Known rows, with every step that occurs
geze/lifek/relop: [ 22  23 -18 -14   4   0  15  -2  25  -7  -4   0  19  42  13 -10   3  16
  -4  45 -20  18   5 -40  -6  -4 -17 -20  -6 -17  10  32   1  19   2 -17
 -17 -33 -22]
dupepib/noten/sizad: [-25  -6 -21 -17  -4  -5 -19   8  26   9 -17  37 -17  28  -4   1  22   4
   6 -10 -10   6 -12 -16   2 -22  -3  29 -39 -13   6  21  24 -12 -11 -20
   2   7  18]
sepo/roragu/noten/geze/lifek/relop: [  3  -1  -8  -4   4  -1  -5  24  16  -6   2   3   8  38  40 -26   8  28
  -7  63 -20  12 -17 -58 -10 -33  -6 -29   7 -13  -2  18   0  24  19 -12
 -14 -22  11]
besobib/relop: [ 17   4  -7 -28  29  -1 -19   7 -13  42 -24   5  30  -2 -20   2  34  19
  -3   8   6  26   8  -8  22  20 -11 -22  -1  -8   2  -1   7   1  13 -14
  10 -22 -36]
sepo/roragu/noten/zukano/besobib/relop: [ 21   1   9   7  30  -5 -16  14 -25  47 -35  32  30 -16  21  19  16  24
 -19  28  -9  27  -7   3  23  17 -11 -30   0  13  -8  10  -1  -4  13 -22
  30   2 -18]
geze/lifek: [ 24  14 -42 -15   7 -12  -6 -12   9  -1 -26  -4   1  35   0 -18  -3  16
 -19  12  -8  12   2  -4  -1 -13  -2 -17   5  -3  11  22 -12   0 -29   9
   1 -12 -34]
suri/relop/lifek/geze/noten: [ -8 -11 -16 -15   1   1 -14  18   0  -4 -20  14   3  34  23 -30  16 -11
  -1  39 -11  -2 -21 -11  -6 -33 -28 -19  43   0   5  21 -12   2   9  16
 -20 -21   5]
zukano/besobib/relop/lifek/geze: [  4 -14   2 -20  16   9 -38  24  -9  31 -16  25  29  -5   9 -17  37  22
  13  41 -11   0  19 -18   7  23 -34 -51  43  -4  10  15  26 -29  15 -18
 -13   1 -12]
geze/lifek/relop/sepo/roragu/noten: [ 11  -8   0  -3  -8  22  -6  25   9   5 -13  23   0  33  44 -18  -9  14
  -7  40 -37  23 -26 -38 -12 -29   2   4 -13   0 -20   2 -29  25   4   7
  -4 -11  11]
zukano/besobib/relop: [ 22   8  -6 -14  29   1 -17   7  -3  47 -29  25  39  -7  -3  15  44  31
  -8  10  -9  33  21  -3  27  36 -16 -30   1   1  -4  15  19 -22  10 -22
  22  -3 -33]
femobal/sepo: [ 15  -3 -20 -28  11  26 -22   8 -12  16 -33   6  15   5 -27  -6   8   7
  -1 -23 -27  25   3   8   8  32  -6  13 -46 -19  11  18   8  -5 -19  23
 -14 -10  -2]
femobal/sepo/relop/lifek: [ 22 -21 -39 -22   9  25 -41 -19 -31  13 -31   6  31  -9   8 -21   9  12
  24  -1  -9   5   9   7   4  32 -28   0   5 -28  -2   1  -6 -20 -14  11
 -30   1 -25]
relop/sepo/roragu: [  0 -29   4   0  -2  13 -16  16 -21  14 -29  24  15  16  11  -1   5  -3
 -13   3 -35  16 -12 -12   3  -1  -4  33 -48 -17   8  -6 -15  -8 -27  10
   2 -20 -10]
sizad/noten/geze/lifek: [  0   4 -32 -28   6 -14 -20  14 -22  -9 -28  -3  -1  36  10 -27  -4  25
 -11  18  -3 -15  -8 -26  -5 -35   8 -27  10  10   3  28   4  -5 -23  15
 -12  13   1]
femobal/sepo/relop/lifek/geze/noten: [  8 -13 -20 -13  -2  27 -37  12 -18  15 -10  13   8   6   4 -32   8 -13
  16  28  -1  -5 -10  -7 -14   1 -27 -14  33 -24  -3  15 -23   4   6  33
 -44  11   2]
relop/sepo/roragu/noten: [  3 -14   5  -6  -5  18 -16  28  -1  18 -21  27   6  23  32  -8   4  12
 -14   8 -33  23 -24 -19   0 -23   3  18 -24   2 -14  -5 -24  13  -6  15
   8  -8  12]
pese/noten: [ 16  17 -28 -41  18 -15 -16  11   8   2 -26  18  32  29  15   0  -8  14
 -11 -17   9   5   3 -29  11   1  -5   2 -27   6   6  26  13  -9  10 -13
  -5  -7  -4]
dupepib/noten/geze/lifek/relop: [  3   7 -10 -16   4  -6   8   9  22 -16   1   5   4  45  20 -26  12  23
   4  60 -23   5   0 -55  -9 -19  -1  -4  -1 -11   6  29  20  13   6 -19
 -18 -15   4]
dupepib/noten/roragu: [ -2 -21   2 -18   7 -15 -15  -8  -7  -4 -19   0   6  47 -13  -2 -10  -9
 -19  12 -18  -2 -10 -13  15 -24  20  34 -27   8  11  23   0  15 -42  -7
  10 -19 -19]
sizad/noten/roragu/sepo/relop/lifek: [ -2 -15 -24 -14   9   8 -23 -12 -49  -4 -26  13  48  13  29   2  -4  24
  17  25   6 -20  -4  -3   5  -5 -26 -34  21 -18  -5   9 -16 -14 -21  10
 -15   8 -32]
sepo/relop: [ 13   9  -5  -4   8   9 -19  -4  -3  30 -16  -1  57   4  -8 -12  26  20
  -1 -12   5  19   4   1  10  21 -20  -2  -9 -34   0  -2  -9  -2 -22  -8
  -5 -19 -36]
noten/geze: [-11  -3  -9 -14  18 -13 -22  31  -3  13 -20  -1  24  15   7 -20  48  32
 -16   3  -3  10   1 -23  14  -8  -2  -2  -9  -7  20  16  33 -17  -6   3
   2 -10   6]
sizad/noten/minib: [-14   4 -14 -29   6   0 -28  23 -19   6 -21  -6  33  38   3  34  -6   4
 -28 -21   2 -21  14  -8  18 -31 -16  -9 -36  -6  23  29  28  18  -1  11
  12 -18  11]
noten/zukano/besobib: [ 22  26  -4  15  16 -15  12   3  -5  18 -41  30  38   5  22  24  15  22
 -33   4 -23  21   9  16  20  28 -16   1 -28  11  25  48  21 -25 -30 -14
  27   3 -20]
sizad/noten/roragu: [ -2 -10  -1 -31   6  -9 -23   8 -39   0 -31  -7  26  44 -10  13 -24  -9
 -22  -1  -8 -16 -16 -19  12 -28   8  -5 -30  12   7  34 -10  18 -40   5
  -4 -16 -17]
geze/noten/roragu: [  9 -11 -20  -5   9 -11 -21   0 -14   5 -20  -9   7  39   0  -1  -7 -19
 -32  16   2   6 -21 -10   8 -33   5   7  -7   5   9  31 -31  25 -27  22
  -2 -22 -25]
suri/livu: [ 13  -8  -3 -16  27 -20   1  10   0  16 -29 -12  59  22 -20  -4  11  10
 -19  18   0  33  -6  19  26   7 -11   4 -12  10   1   9  -2 -24 -35 -20
  12 -32  -6]
geze/noten/zukano: [ 21  25 -15   9  13 -21  17  -1 -24   8 -32   8   6  15  12   8 -11 -15
 -31  15   5   5 -23  15   5 -12  -8  19 -15   6  25  35 -19  19 -18  19
   2  -8 -17]
geze/noten/sizad: [-14   5 -43  -4  -1  -2 -25  14  20  18 -19  29 -18  20   9   1  25  -7
  -7  -5   9  14 -24 -11  -4 -31 -17   2 -18 -15   5  31  -8  -1   6   9
 -10   5  12]
besobib/relop/sepo/roragu/noten/dupepib: [  5 -16   8  -6  10  18 -33  29  -9  38 -14  21   0  15  27  -6  26  14
 -18  -5 -25  10 -15 -41  -7 -14 -23 -10 -23 -26  -2 -18  10  20  33  14
  19 -12  19]
sepo/roragu: [ -2 -19  -5  -4   3  -9 -22   2 -16  13 -18  10  19  27   3  13   7   0
 -27  -4 -21   9 -12  -6  14 -16  -8   3 -27 -27  21  -3 -10   2 -18   3
  12 -29 -18]
geze/noten/roragu/sepo/relop/lifek: [  6 -15 -36   3  11   6 -22 -17 -32  -2 -20  12  36  10  35  -7   7  17
  12  36  12  -7  -7   3   2  -8 -27 -26  36 -23  -5   8 -30  -9 -13  20
 -14   4 -37]
besobib/relop/lifek/geze/noten/zukano: [ 16   4  -3   2  20 -13  -7  14 -39  19 -26  14   4  -6  14 -10  -4 -15
  -5  50  15  -9 -20   3  -1  -4 -22 -17  27  10  19  25 -14  11   7   7
 -14   0 -13]
geze/noten: [ 14  17 -31 -12   2  -6  -1  -2   3   8 -15   8   2  36   5   3  15 -10
 -22   3  -2  11 -10  -3   2 -21  -7  11   1 -10   8  25 -22  15  -5  31
  -7  -7 -16]
dupepib/noten/zukano/besobib/relop/lifek: [ 24 -11 -24 -18  25 -11 -14 -20 -32  16 -37  35  12  -4  29  10  14  17
   8  36 -14   0  16   3  19  22 -17  -3  23  15   2  19  19 -27   3 -20
   7  14 -29]
lifek/geze/noten/roragu/sepo/relop: [-12  -2  14  22  11  18 -18  22 -14  18  -4  10  58   6   2 -14  15  22
   6  35  20   4 -17  -2  -2  -3 -21 -44  17 -35  -5   5 -29   7 -19  13
  -6  -3 -25]
femobal/sepo/roragu/noten/pese: [ 14 -30   1  -3  12  12 -19  24 -28  32 -26  26   4  -1  24 -17   5  31
  -8  -5 -32   5 -30 -12   3  -9  20  33 -24  -9   3  -1   2   3   4   4
  17  10   5]
relop/sepo/roragu/noten/geze: [-16 -25   7  -4   6   7 -31  51  -9  16 -20  18   8  13  38 -30  32  31
 -11  19 -19  15 -23 -35   2 -30   9   9 -11   5  -7  -3   7  -4   4  13
   4   3  34]
besobib/relop/lifek/geze/noten/pese: [ 16 -25  -8  -8  19  -2 -19  22 -34  37 -17  25   2  -8  18 -29  25  15
  11  36   1 -18 -14 -21  -4  -4  -4   5  36  -6  11  11   6  -8  24  -3
  -7  17 -17]

Rows
[ -5   1 -14   0   0  14 -16  16 -10   7  -1  23  21  14  21 -19  20   6
  13  44  10 -10 -11  -8 -13 -14 -33 -37  50 -26   1  13 -22  -2   8  29
 -27  12  -8]
roragu/sepo/relop/lifek/geze/noten
[ 25 -10 -38 -24  24  -1 -28 -14 -20  25 -35  25  24  -5  26   8  34  27
   6  24 -12  11  26  -4  21  27 -28 -28  31   3   0  15  16 -33  12 -13
   3   4 -36]
zukano/besobib/relop/lifek
[  8 -16 -34 -12  19   3 -29 -10 -29  -6 -25  17  51   6  41  -8  -4  29
  18  26  19 -10   0  -9   6   3 -27 -31  22 -15  -6   8 -12 -21  -7  -2
 -13   4 -31]
pese/noten/roragu/sepo/relop/lifek
[-33 -18 -30  -5   0   3 -34  31  18   7 -26  33 -14  20  24 -28  26  -8
  10  24   1   5 -36 -17  -9 -43 -34 -24  16  -7   0  27   0 -11  17  -5
 -19 -10  31]
suri/relop/lifek/geze/noten/sizad
[  1 -12   5  -2  -1  15 -26  26   1  24 -13  20  -2  29  35  -5  21  11
 -26 -14 -33   7 -16 -39 -10 -22 -23   3 -32 -29   7  -9  12  19  17  22
  17 -12  26]
relop/sepo/roragu/noten/dupepib
[ -1   3 -30 -27  21 -11 -38  26  12   6 -20   1  36  27  21  18  -6  13
 -27 -20  21  -5  19 -19  20 -19 -17  -4 -35  -2  23  27  35   5  22  -8
  14 -25  12]
pese/noten/minib
[ 14   2 -11 -19   7  18   3  37  11  -8 -25  24  16  21  37 -38   0  24
  17  49 -20  17   2 -63 -17   9  -5  16 -33  10 -10  29  10  -8   7 -13
 -32  -5  13]
pese/noten/geze/lifek/relop/sepo
[-12   2  -2   6  20  -4   3  15 -11  -4 -20  12  41  27   5  16  12  32
 -17  23  -2  12  -8   3  13 -10  -7 -33 -15 -14  17  22  -3  -3 -29  14
  22 -16 -27]
noten/roragu/sepo
[-10  -8   6  -5   7  18 -26  23 -11  13  -5  19  49   0  12 -26  30  29
  24  38   2  -9   5 -11  -6  14 -40 -51  39 -32  13   3   8 -23  -3  -2
 -21   0 -13]
roragu/sepo/relop/lifek/geze
[-32 -27  -8   3  -3  16 -29  43  20  15 -39  42  -7  18  38 -19  17  12
  -1   5 -24  31 -49 -20  -3 -45 -11   5 -34   2 -20   3  -7  -4   6 -16
  12 -17  42]
suri/relop/sepo/roragu/noten/sizad
[-13 -30  10  -9  16   9 -39  54 -18  30 -21  19  10  -1  32 -30  37  34
  -3  29 -10  18 -22 -38   6 -21   8  -5   0   6 -16 -13   6  -2  20   5
   6   3  27]
besobib/relop/sepo/roragu/noten/geze
[ -1  17   0  10  13  15   0   6  -5  19 -12  15  69   2   2   0  31  44
   8   6  10  17   1  10   8  20 -26 -29  -3 -45   0  -4  -8 -11 -19   3
   8  -5 -34]
roragu/sepo/relop
[ -7   4 -11  -7  25  -8  -3  21  -8 -11 -23  21  45  29  19  13  -9  33
 -11  20  13   3 -11 -12  11 -12  -4 -34 -19  -1   8  28   0  -7 -11   5
  15  -7 -14]
pese/noten/roragu/sepo
[  6  -4 -31  -5  11   9 -14 -15 -22   3 -20  17  48   2  30  -4  24  36
  18  21   4   0  10   7   6  13 -36 -27  27 -33   2  -1  -5 -26 -10   7
  -8   4 -37]
roragu/sepo/relop/lifek
[ 19 -11 -36 -17   7   4 -29 -23 -21  11 -24   4  39   3  22 -13  20  17
  11   7   1   0  11  -1   8  14 -31  -6  21 -25   3   1  -6 -19 -13  -2
 -18  -8 -39]
sepo/relop/lifek
[-19 -24 -10  -3   3  20 -44  41   6  40 -26  44 -13  -4  24  -7  21  13
   7   8  -6  27 -35 -26  -2 -24  -8  -6 -27  -4 -23  -4 -10  -1  20 -11
   3   6  27]
besobib/relop/sepo/roragu/noten/sizad
[ -3   6  -3  -4   1   3 -24  24   9  22   3   7  -3  35   5 -11  32  -9
 -24  -3  -9 -12  -7 -36 -16 -19 -38 -22   1 -40  28  16  19  19  24  30
  -5 -11  17]
lifek/geze/noten/dupepib
[  8 -23   2   3  -5  16  -4  14  -8   1 -19  21  10  25  23 -10  -8   0
  -4  39 -40  16 -13 -35  -9  -6  -8  17 -40 -19   3   3 -20   6 -14  -3
 -12 -26 -10]
geze/lifek/relop/sepo/roragu
[  0 -23  15   1  -5  19  -3  21  -9   8 -17  26  23  21  20   1   6  -1
  -4  28 -42  19 -11 -34  -2   2 -13  27 -52 -24   6   1  -9   4  -8  -7
  -9 -32  -4]
lifek/relop/sepo/roragu
[ 16  -4  19   9  18   0  -3  26 -37  27 -39  23  12  -9  28  -2 -13   6
 -16  30 -10  18 -32   0   7  -6   1  11 -24  17  -2   1 -23  18  -3  -2
  16  -7  -1]
besobib/relop/sepo/roragu/noten/zukano
[ -6  -1 -20 -32  23 -19 -31  38  -1   4 -23  12  28  18  25 -24  21  32
  -8  -1  15   1  -2 -43  10 -10   1  -4 -14   8   8  23  36 -22  15  -9
  -7   2  21]
pese/noten/geze
[ 17  -7   4 -21  18  25 -10  26 -15  38 -38  23  23 -10  -7 -14  28  16
  13  13 -15  32   9 -13   7  36  -6  19 -32   5  -9   0   1 -13  -5  -3
  -3 -10 -22]
besobib/relop/sepo
[ 12   6   8  11  11 -16   2  15 -25  14 -29  14  12  12  30   6 -16   4
 -34  15 -11  10 -34   6   9 -23  -1   5 -21   8  15  12 -17  23 -13   3
  20 -14  -1]
sepo/roragu/noten/zukano
[-12 -22  10   1   9  15 -36  23 -19  11  -8  10  49   2  12 -28  17  22
  19  46   5 -13  -2 -13  -3   4 -34 -53  38 -25  11   8   0 -16 -12  -3
 -20  -5 -17]
noten/roragu/sepo/relop/lifek/geze
[  1  -6 -30 -18   8 -20 -14   2   4 -13 -20   3 -17  39   8 -38   7  24
  -8  29 -11  -3  -3 -23  -4 -31  17   4  13   6   5  18  11  -8 -25   5
  -1  10   0]
dupepib/noten/geze/lifek
[ 10 -16   9  -2   5  23 -22  31  -5  34 -26  40  15   5  36   0  17  23
 -10  20 -33  32 -14 -18   7  -4   0  -1 -12  10 -27  -5 -17   1   9   1
  19   6   7]
zukano/besobib/relop/sepo/roragu/noten
[-23 -13 -19  -1  -3   4 -40  29  20  25 -16  34 -11  17  26   1  18  12
 -10  -6  -7  19 -36 -19   1 -42 -11 -11 -24 -14  -5   7  -4   4  10  -7
   8  -2  28]
sepo/roragu/noten/sizad
[ -5 -11   7 -13   8  19  14  29   6   0 -58  21  31  24  14 -30  22  14
   1   7 -44  38 -13  -5   6   4 -12  35 -42  15  -5   9   4 -18 -27  -9
  11 -47  -1]
suri/relop/sepo
[-12   5 -41 -27  12  -9 -37  25  24  13 -28  36   7  14  17  -1   6  12
   2 -21  19   9 -13 -30   4 -13 -16  -4 -41  -3   3  31  20 -20  17 -26
  -8   4  21]
pese/noten/sizad
[-11   2  -5 -16  13  -5 -23  43   8  16 -14   5  16  21  27 -27  44  41
 -16  10  -5  16 -12 -31   8 -27   5  -9   7   6   1  12  22  -1  10   9
   7   0  24]
roragu/noten/geze
[  0  10  -4  -9  -3   3 -13  26   7  16  -2  11   6  30  -4 -15  19 -12
 -12  22  -1   2 -13 -15  -8 -20 -16 -13  19 -13  12  26 -13  13   2  25
 -20  -5   0]
lifek/geze/noten
[  5 -31  -9 -11  16  -3 -44  14 -30  18 -15  -3   5  18   2 -19  -2 -18
  -7  50  11  -6 -19 -21   3 -26  -9 -29  35   7   2  21 -25  18  -2  11
 -19 -13 -21]
besobib/relop/lifek/geze/noten/roragu
[  8  -9   8  -8  21   1 -29  24 -25  30 -24  25  29 -15  14 -13  23  17
  10  49  -6  -4   9  -9   7  26 -35 -47  36   4  18  21  24 -26  10 -21
 -10   3 -12]
noten/zukano/besobib/relop/lifek/geze
[  9  19   7  10  10 -14   7  21 -21  13 -22  10   8  10   5  -8  -7 -16
 -22  31   6  -3 -24   6  -4 -11 -14  -1   0   4  29  36 -13  17 -12  14
  -9  -7  -3]
lifek/geze/noten/zukano
[ 26   6  12   0  21  24  -1  33 -15  42 -48  43  26 -21  24  -5  22  26
   4  28 -23  38   2  -6   9  40  -5  13 -26  29 -19  16   2 -16  -2 -10
  13  12  -8]
roragu/noten/zukano/besobib/relop/sepo
[ -4   0   6  17  17  11 -13   7 -16  16 -16   5  69   5   1  -2  16  36
   0  16  14  14  -8   6  10   9 -18 -32  -4 -35  -2   1 -18  -2 -31   2
   8 -13 -39]
noten/roragu/sepo/relop
[ -1 -22 -22  -6   9   5 -18 -21 -29  -8 -18  18  36  15  27  -8   6  24
  19  34   0 -12   1   1   5  -2 -18  -9  24 -22  -4   2  -9 -15 -23   1
  -6   6 -32]
dupepib/noten/roragu/sepo/relop/lifek
[ -3 -32   4   6  -2  13 -13  28 -13   0 -18  19   8  20  31 -22   4  10
  -2  47 -35  12 -16 -44  -9 -12  -4  13 -33 -17   3   1  -9  -1  -9  -2
 -14 -20   6]
noten/geze/lifek/relop/sepo/roragu
[ -3 -11  -3 -23   4   4 -29  20  -3  11 -10  11  22  15   6 -24  24  10
   7  27 -13 -10   9 -19   0   3 -31 -30  28 -12  26  17  19 -19  -3  -3
 -22 -10  -6]
relop/lifek/geze
[ 11  11 -22 -30  17 -12 -25  13   8  12 -17  14  19  33  20   1  11  13
 -22 -33   0  -9   5 -47  -2  -3 -29 -11 -37 -26  22  17  41   1  28   1
   7 -13  12]
pese/noten/dupepib
[ -4   7 -14 -11  10   4 -30  31  21  18 -12  -5  23  31  24  15  17  22
 -35  -9   2  11   8  -7  19 -35 -12 -11 -14  -3  15  17  21  25  17  10
  28 -27  17]
roragu/noten/minib
[-17 -20  16  -3   4  12 -21  55   0  11  -9  19  14  18  46 -28  32  32
  -5  39 -24  18 -23 -53  -2 -26   2   5 -14  -2  -8   3  12   6  20   1
  -5  -8  38]
lifek/relop/sepo/roragu/noten/geze
[-21 -13 -31   2  -6  12 -48  23   9  25 -10  32  -5   2  16 -24  26  -6
  19  19  18  -3 -24 -19 -15 -24 -35 -22  19 -26  -2  20  -9  -9  13   0
 -34  15  16]
sepo/relop/lifek/geze/noten/sizad
[ 17  13   4  22  11 -10   2  13  -7  20 -35  36  28   7  43  23   5  21
 -37  14 -30  21 -11  11  17   3  -9  -4 -18  15   9  35   2  -9 -18  -8
  32   8  -2]
sepo/roragu/noten/zukano/besobib
[  0 -18   1 -28  16   7 -39  24 -16  28 -12  12  24  -2  -2 -25  30  14
  17  39  -1  -5   9 -22   4  14 -31 -47  41  -9  15   5  18 -16  17 -12
 -20 -10 -14]
besobib/relop/lifek/geze
[  3 -29  -7   0   5   3 -44   8 -25  12 -11  -6  19  20   8 -26  -6 -19
  -6  40  10 -10 -21 -17  -2 -26 -14 -18  30  -6   3  21 -33  17 -19  14
 -26 -11 -21]
sepo/relop/lifek/geze/noten/roragu
[ 22  24 -12 -14  26 -28   5  11 -20   1 -41  16  30   8  20   5 -28   5
 -20   1  15  -1 -12  -5  11   6  -7  11 -37  19  23  37   8  -2  -7 -16
   3  -8  -8]
pese/noten/zukano
[  5  -5 -17  -9  -4  10 -29   9  -8  15  -4  12  14  16  14 -27  16 -10
   8  34   7  -9  -9 -14 -11 -13 -28 -19  46 -20   2  14 -23   4   5  23
 -34   5  -9]
sepo/relop/lifek/geze/noten
[-17  -9  -9   8  13   3  -8  20 -19 -11 -11  19  21  28  22   1   6  15
  -4  54   5  -8 -17  -5  -1 -27 -17 -45  26 -10  11  26 -17   0 -11  31
  -3   1 -14]
relop/lifek/geze/noten/roragu/sepo
[ 12   9  -7   4  10 -14   1  11 -30   4 -25  12   2   8  20 -10 -10 -17
 -14  41   5 -12 -20   5  -4 -13 -21  -4  17   7  28  35 -13   9  -9  16
 -17   1  -6]
relop/lifek/geze/noten/zukano
[ 26  14   2  -1  35  -8  -7   8 -21  45 -39  25  38 -19   4  18  27  25
 -14  20  -3  28  11   8  26  39 -16 -25  -5  12   5  24  16 -16   3 -27
  26  -1 -33]
noten/zukano/besobib/relop
[ 18  14 -12  16   9  -9   0   7 -14  11 -32  36  18   5  40   9  10   3
 -19  34 -17   1   1   9   4  11 -26 -12  15  14  20  53   7 -21 -13   3
   1  20  -7]
relop/lifek/geze/noten/zukano/besobib
[  8 -33   9   3  11  17 -25  20 -27  35 -34  37  23  -5  14   7  18   9
  -6  18 -33  25  -2 -12  12  20  -8  11 -35  -8  -7  -8  -9 -20  -9  -6
  13  -7 -16]
zukano/besobib/relop/sepo/roragu
[  9  16 -13 -11   6   0   3  24  27  -5   0   1  11  38  34 -30  16  34
  -3  59 -15  17  -7 -57  -9 -23  -8 -30  11  -5  -2  29   9  21  20 -12
 -16 -18   9]
roragu/noten/geze/lifek/relop
